What can hang from each mark
Z_534: Z_541
Z_688: Z_148 Z_941
Z_927: Z_650
Z_941: Z_244 Z_485 Z_650 Z_688
Z_541: Z_534
Z_148: Z_688
Z_924: Z_244
Z_650: Z_173 Z_541 Z_927 Z_941
Z_485: Z_941
Z_173: Z_650
Z_244: Z_924 Z_941

Each row was made from one small tree. Brackets hold a mark, then the marks that hang from it, in the order of their numbers. Every link used is in the known rows. Write each row's tree.
In the rows, zero is written as 128.
Known rows
[Z_650 [Z_541 Z_534] Z_927 [Z_941 Z_485]]: [108 135 175 147 205 137 135  94 191 112 149 134 117 125 102 134 117 155
 141 140 107 119 159 139 104 113 177  94 155 129 124 142 149 181]
[Z_941 [Z_650 [Z_541 Z_534]]]: [121 155 122 149 181 146  91 130 165 127 148 147 126  98 146 139 139 118
 146 110 102 110 143 109  85  98 130 100 155 121 117 126 167 146]
[Z_927 [Z_650 Z_541]]: [120 122 160 138 132 109 130 135 157 121 166 140 122 120 124 166 141 142
 125 125 129 142 124 137 147 140 165  91 128 106 139 158  61 125]
[Z_924 [Z_244 Z_941]]: [ 88 123 100 129 129 179 159  98  58 133 162 137 189 159 124 142 108 124
 106 124 110  62 118 134 171 161 153 121 105  97 133 158 167 117]
[Z_927 [Z_650 Z_541 Z_941]]: [133 125 160 138 152 113 147 119 175 131 160 132 121 106 111 148 132 145
 108 138 124 155 131 131 143 133 185 112 123 112 167 152  77 142]
[Z_924 [Z_244 [Z_941 Z_650 Z_688]]]: [ 85 140 115 147 136 187 134 106  47 120 158 134 202 158 131 145  98 129
 103 125 110  58 125 125 149 155 157 127 106  95 142 153 191 113]
[Z_173 [Z_650 Z_541 Z_927 Z_941]]: [129 107 169 127 180  87 123  94 164  83 140 146 137 140 153 146 123 169
 156 157  90 111 192 136 146 137 181 144 146 138 118 139 143 126]
[Z_541 Z_534]: [130 129 137 158 161 150 116 112 180 139 134 161 105  89 111 138 130 127
 146 111 111  98 124 136 130 101 133 105 159 140 139 114 122 135]
[Z_244 Z_941]: [ 96 127 118 134 108 167 138 108  81 119 142 143 160 155 147 117 106 129
 107 136 110 101 131 149 148 167 116 112 112 113 119 152 166 138]
[Z_534 Z_541]: [136 118 109 106 144 143 131 122 178 135 126 142 124 150 122 129 137 120
 155 145 143 137 125 114 119  89 146 162 153 135 125 100 134 143]
[Z_650 [Z_541 Z_534] [Z_941 Z_244]]: [144 122 155 178 203 152 143 116 224 192 128 174 132  71 116 144 113 107
 138 136  83 102 142 163 116 146 204 109 133 143 166 122 141 128]
[Z_148 [Z_688 [Z_941 Z_244 Z_485]]]: [138 151 153 141  98 107  94 161  93 142 118 134 123 189  91 148 111  93
 196 111 104 128 140 153 141 128 120 101  81 145  81 151 131  83]
[Z_924 [Z_244 [Z_941 Z_688]]]: [ 86 124 127 150 126 185 145 100  53 126 156 141 202 160 122 152  95 127
 100 133 111  57 119 143 168 169 163 124 101 102 144 155 168 103]
[Z_650 Z_173 Z_541 Z_927]: [116  89 181 112 163  86 109 124 177  54 143 150 138 157 148 171 130 181
 191 131 120 108 161 156 147 156 155 115 156 108  89 159 118 130]
[Z_941 Z_244 Z_485 [Z_650 Z_173]]: [123 166 143 173 147 100 119 166  64 143  89 113 136 168 151 131  76 164
 169  74 128 116 163 157 115 140 112  86 123 122 111 132 206 143]
[Z_650 Z_927 [Z_941 Z_485]]: [112 144 148 114 159 115 157 109 118  96 130  87 115 166 104  99 107 175
 118 148 141 150 160 116 114 114 154 139 133 117 131 142 156 182]
[Z_244 Z_924]: [148 124 106 125 140 157 168 109 107 125 143 105 156 156 129 140 127 123
 127  98 125 122  90 164 138 132 161 122 104 129 141 130 142 125]
[Z_173 [Z_650 [Z_541 Z_534] [Z_941 Z_244]]]: [148 109 167 176 193 109 124  98 184 146 122 180 136 100 148 156 110 140
 163 134  69  87 181 164 154 143 187 122 141 158 143 118 149 108]
[Z_927 [Z_650 Z_173 Z_541]]: [131 103 179 139 135  88 123 129 167  97 152 149 125 127 130 177 130 169
 153 112 129 137 130 156 172 148 158  96 135 106 139 159  70 124]
[Z_927 Z_650]: [124 130 146 130 116 105 139 139 132 115 153 122 110 131 117 146 135 155
 119 120 145 150 121 126 156 128 153 110 127 105 150 153  65 129]
[Z_941 Z_485 Z_688]: [106 151 204 189 117 140  98 125  68 117 100 113 158 158 112 144  77 146
 118 123 140 126 136 161 114 138 121  99 113 148 132 118 156 128]
[Z_485 [Z_941 Z_244 [Z_688 Z_148]]]: [162 167 197 194 125 106 124 169  94 140  83 127 148 161 122 161 106 118
 140 112 134 134 156 173  88 168 184 125 101 138 170 126 170  60]
[Z_650 Z_173 Z_927 [Z_941 Z_688]]: [137 103 199 124 161 100 127 107 163  52 108 120 135 155 113 135  91 209
 150 157 139 129 168 143 146 141 180 177 141 119 162 134 146 141]
[Z_173 [Z_650 [Z_941 Z_688]]]: [147 115 176 156 154 104 116  92 135 104 109 142 145 127 142 139  98 161
 134 151  98 113 177 142 153 134 166 160 127 157 156 111 158 112]
[Z_173 Z_650]: [136 112 149 138 140  92 113 108 119 101 121 147 136 139 158 145 119 153
 155 129  99 105 169 141 162 132 133 137 136 147 116 122 142 108]
[Z_941 Z_485 Z_650 [Z_688 Z_148]]: [100 179 197 205 150 133  82 127  38  68 111 102 166 155 120 143 104 132
 134 115 153 122 141 144  75 101 119 113 113 140 119 122 219 131]
[Z_688 [Z_941 Z_650]]: [128 157 123 134 124 109  93 148  95 134 117 102 116 163 119 126 111 121
 150 110 120 132 141 107 104 114  90 123 108 126 112 131 137 102]
[Z_148 [Z_688 [Z_941 Z_485 Z_650]]]: [133 166 141 129 106 113  75 148  90 112 129 121 115 187  95 137 122  98
 190 106 105 139 143 121 119  93  96 107  95 141  74 147 157 109]
[Z_924 [Z_244 [Z_941 Z_485 [Z_650 Z_541]]]]: [ 77 145 105 145 145 179 143 100  38 131 164 130 194 168 131 141 101 126
 110 108 104  66 128 131 146 148 138  95 110  96 115 162 201 140]
[Z_941 Z_244 Z_688]: [129 133 186 190 121 134 119 169 112 165  96 144 164 133 133 159  83 130
 134 137 127  99 141 175 124 185 184 126 100 135 160 123 129  65]
[Z_688 Z_148 [Z_941 Z_485 Z_650]]: [108 163 161 177 141  91  97 127  38  83 116  95 133 178  96 141 125 101
 172 104 148 128 131 141  99  98  88 113  87 139  88 141 181 102]

Write each row's tree
[121 116 180 137 178  87 124  92 137  82 133 136 139 155 148 143 111 174
 157 147  92 116 194 144 143 134 168 125 142 142 108 139 156 143] => [Z_173 [Z_650 Z_541 Z_927 [Z_941 Z_485]]]
[111 159 216 207 154 112  74 121  50  45  99 112 168 161 124 155  94 158
 160 102 153 117 149 163  99 109 111 119 119 141 119 123 227 131] => [Z_941 Z_485 [Z_650 Z_173] [Z_688 Z_148]]
[140 153 106 158 175 146 143 164 115 168 140 124 165 141 167 151 118 109
 151  90 101 102 128 160  94 154 186  98 109 113 129 140 179 106] => [Z_941 [Z_244 Z_924] [Z_650 Z_541]]
[157 187 180 175 139 113  96 150  91  97  99 110 140 157 128 145 122 125
 130 107 135 149 160 128  57 121 153 131 122 132 161 120 203  97] => [Z_485 [Z_941 Z_650 [Z_688 Z_148]]]
[119 173 139 166 121 101 106 169  52 169  95  95 121 187 119 128  78 125
 161  90 122 126 150 138 105 137  93  89  92 131 104 135 155 101] => [Z_688 [Z_941 Z_244 Z_485 Z_650]]
[158 163 197 177 125 110 110 142 100 105  95 120 143 156 115 155 119 123
 129 117 137 146 150 151  85 141 162 131 114 141 164 123 172  84] => [Z_485 [Z_941 [Z_688 Z_148]]]
[143 121 149 157 182 135 153 126 187 184 124 152 148  99 127 138 111 108
 126 147  95 122 145 156 115 163 201 123 112 136 156 132 144 124] => [Z_650 Z_541 [Z_941 Z_244]]
[ 77 134 136 159 123 185 146  96  28 129 149 131 204 173 116 149  82 133
 102 121 115  59 120 151 164 166 149 106  99 108 135 154 182 117] => [Z_924 [Z_244 [Z_941 Z_485 Z_688]]]
[116 157 178 183 155 134  82 133  92  66 125 122 165 125 130 148 131 121
 134 136 146 113 138 128  81 107 150 151 119 129 139 122 192 101] => [Z_941 Z_650 [Z_688 Z_148]]
[118 107 169 128 160  83 106 112 143  73 146 153 141 153 167 161 132 167
 172 143  93  98 186 143 150 143 161 121 151 130  90 144 129 111] => [Z_173 [Z_650 Z_541 Z_927]]
[143 145 171 186 155 153 165 119  97 167  97 104 165 149 105 128  67 137
 107 125 125 128 129 181 121 157 192 128  85 149 182 118 176 127] => [Z_650 [Z_941 [Z_244 Z_924] Z_485 Z_688]]
[ 84 179 202 184 155 119  85 132  38  35 124  89 158 181 122 143 111 157
 144 126 161 121 156 135  72 100 134 117 124 123 104 140 209 136] => [Z_941 Z_485 [Z_650 Z_927] [Z_688 Z_148]]
[133  91 181 112 190  95 133 100 207  69 136 140 134 139 128 147 118 184
 167 151 115 125 170 149 140 145 184 145 147 114 130 152 141 155] => [Z_650 Z_173 Z_541 Z_927 Z_941]
[155 141 109 148 160 124 146 159 101 140 114 116 153 159 163 144 102 147
 169  74 119 105 133 168 127 149 165 122 114 112 138 133 186 109] => [Z_941 [Z_244 Z_924] [Z_650 Z_173]]
[106 163 166 140 144 132  82 150 106  70 132 107 145 153 144 135 113 166
 130 139 139 119 161 102  79 114 152 143 140 107 130 131 164 123] => [Z_941 [Z_650 Z_927] Z_688]
[ 80 133 109 141 128 177 159  96  32 133 156 130 188 174 118 139  94 129
 105 114 113  68 120 140 168 158 139 103 103 103 123 159 181 131] => [Z_924 [Z_244 [Z_941 Z_485]]]
[105 147  84 117 137 188 166 102  51  85 171 100 180 200 163 119 113 144
 115 102 112  99 112 156 128 151 149 110 105  92 117 163 205 151] => [Z_244 Z_924 [Z_941 [Z_650 Z_927]]]
[144 149 146 142 101 117 108 155  86 141 124 126 131 198  92 153 109  90
 196 100 104 126 128 166 143 127 131 100  73 146  85 151 138  82] => [Z_148 [Z_688 [Z_941 [Z_244 Z_924] Z_485]]]
[116 154 195 216 172 130  92 168 110 121 121 152 186 121 151 177 117 102
 158 133 125  90 150 172  78 159 197 122 103 127 135 134 187  64] => [Z_941 Z_244 [Z_650 Z_541] [Z_688 Z_148]]
[168  91 163 158 192 121 162 109 190 148 111 155 164 119 135 161  96 142
 162 117  97 112 138 201 155 178 205 128 110 136 163 133 161 122] => [Z_650 Z_173 Z_541 [Z_941 [Z_244 Z_924]]]
[111 147 120 158 129 208 143 100  44  99 153 113 205 183 158 135  91 131
 100 107 108  90 105 174 125 162 156 111  90 113 144 146 212 127] => [Z_244 Z_924 [Z_941 Z_650 Z_688]]
[112 120 149 172 125 199 160  82  44  83 153 126 216 180 138 154 104 113
 111 121 122  82  88 210 150 179 173 120  74 125 145 151 192 103] => [Z_244 Z_924 [Z_941 [Z_688 Z_148]]]
[123 124 165 153 149 120 124 129 181 127 169 156 112 102 116 169 142 143
 133 114 120 128 121 143 149 127 168  81 144 111 146 153  59 128] => [Z_927 [Z_650 [Z_541 Z_534]]]
[124 129 203 207 135 123 123 157  98 127 102 146 176 131 122 172 106 111
 149 143 143  91 132 195 124 176 197 139  91 138 153 130 145  50] => [Z_941 Z_244 [Z_688 Z_148]]
[109 178 144 196 176 135 109 162 104 177 116 138 135 133 146 143  94 126
 159  80 104 102 156 154  83 131 135  52 133 128 106 132 193 143] => [Z_941 Z_244 Z_485 [Z_650 [Z_541 Z_534]]]
[132 145 193 199 159 131 149 120  98 142  93 119 159 133  97 131  83 127
 118 143 138 126 141 175 115 148 184 138  90 150 171 122 182 120] => [Z_650 [Z_941 Z_244 Z_485 [Z_688 Z_148]]]
[130 140 155 139 132 108 157 120 126 125 144 105 109 133  99 126 113 162
 101 123 144 168 129 126 150 118 159 112 118 114 169 147  95 161] => [Z_927 [Z_650 [Z_941 Z_485]]]
[ 75 131 146 169 131 178 146  91  21 108 151 135 209 172 112 155  96 124
 108 125 123  57 117 158 164 162 155 113  93 109 131 157 190 110] => [Z_924 [Z_244 [Z_941 Z_485 [Z_688 Z_148]]]]
[119 162 141 150 146 109 100 129  72  94 106 102 127 165 141 121  96 169
 155  80 132 135 154 127 109 100  78  97 140 126 104 127 208 177] => [Z_941 Z_485 [Z_650 Z_173]]
[108 145 161 152 158  86  93 135  91  61 142 114 136 168 112 157 152 102
 185 130 139 117 141 134  96 110 125 130 100 119  84 157 154  81] => [Z_688 Z_148 [Z_941 [Z_650 Z_541 Z_927]]]
[ 82 136 124 157 143 181 136 101  40 102 162 136 208 157 127 152 110 119
 109 129 119  57 120 134 148 150 164 133 100  98 137 156 198 106] => [Z_924 [Z_244 [Z_941 Z_650 [Z_688 Z_148]]]]
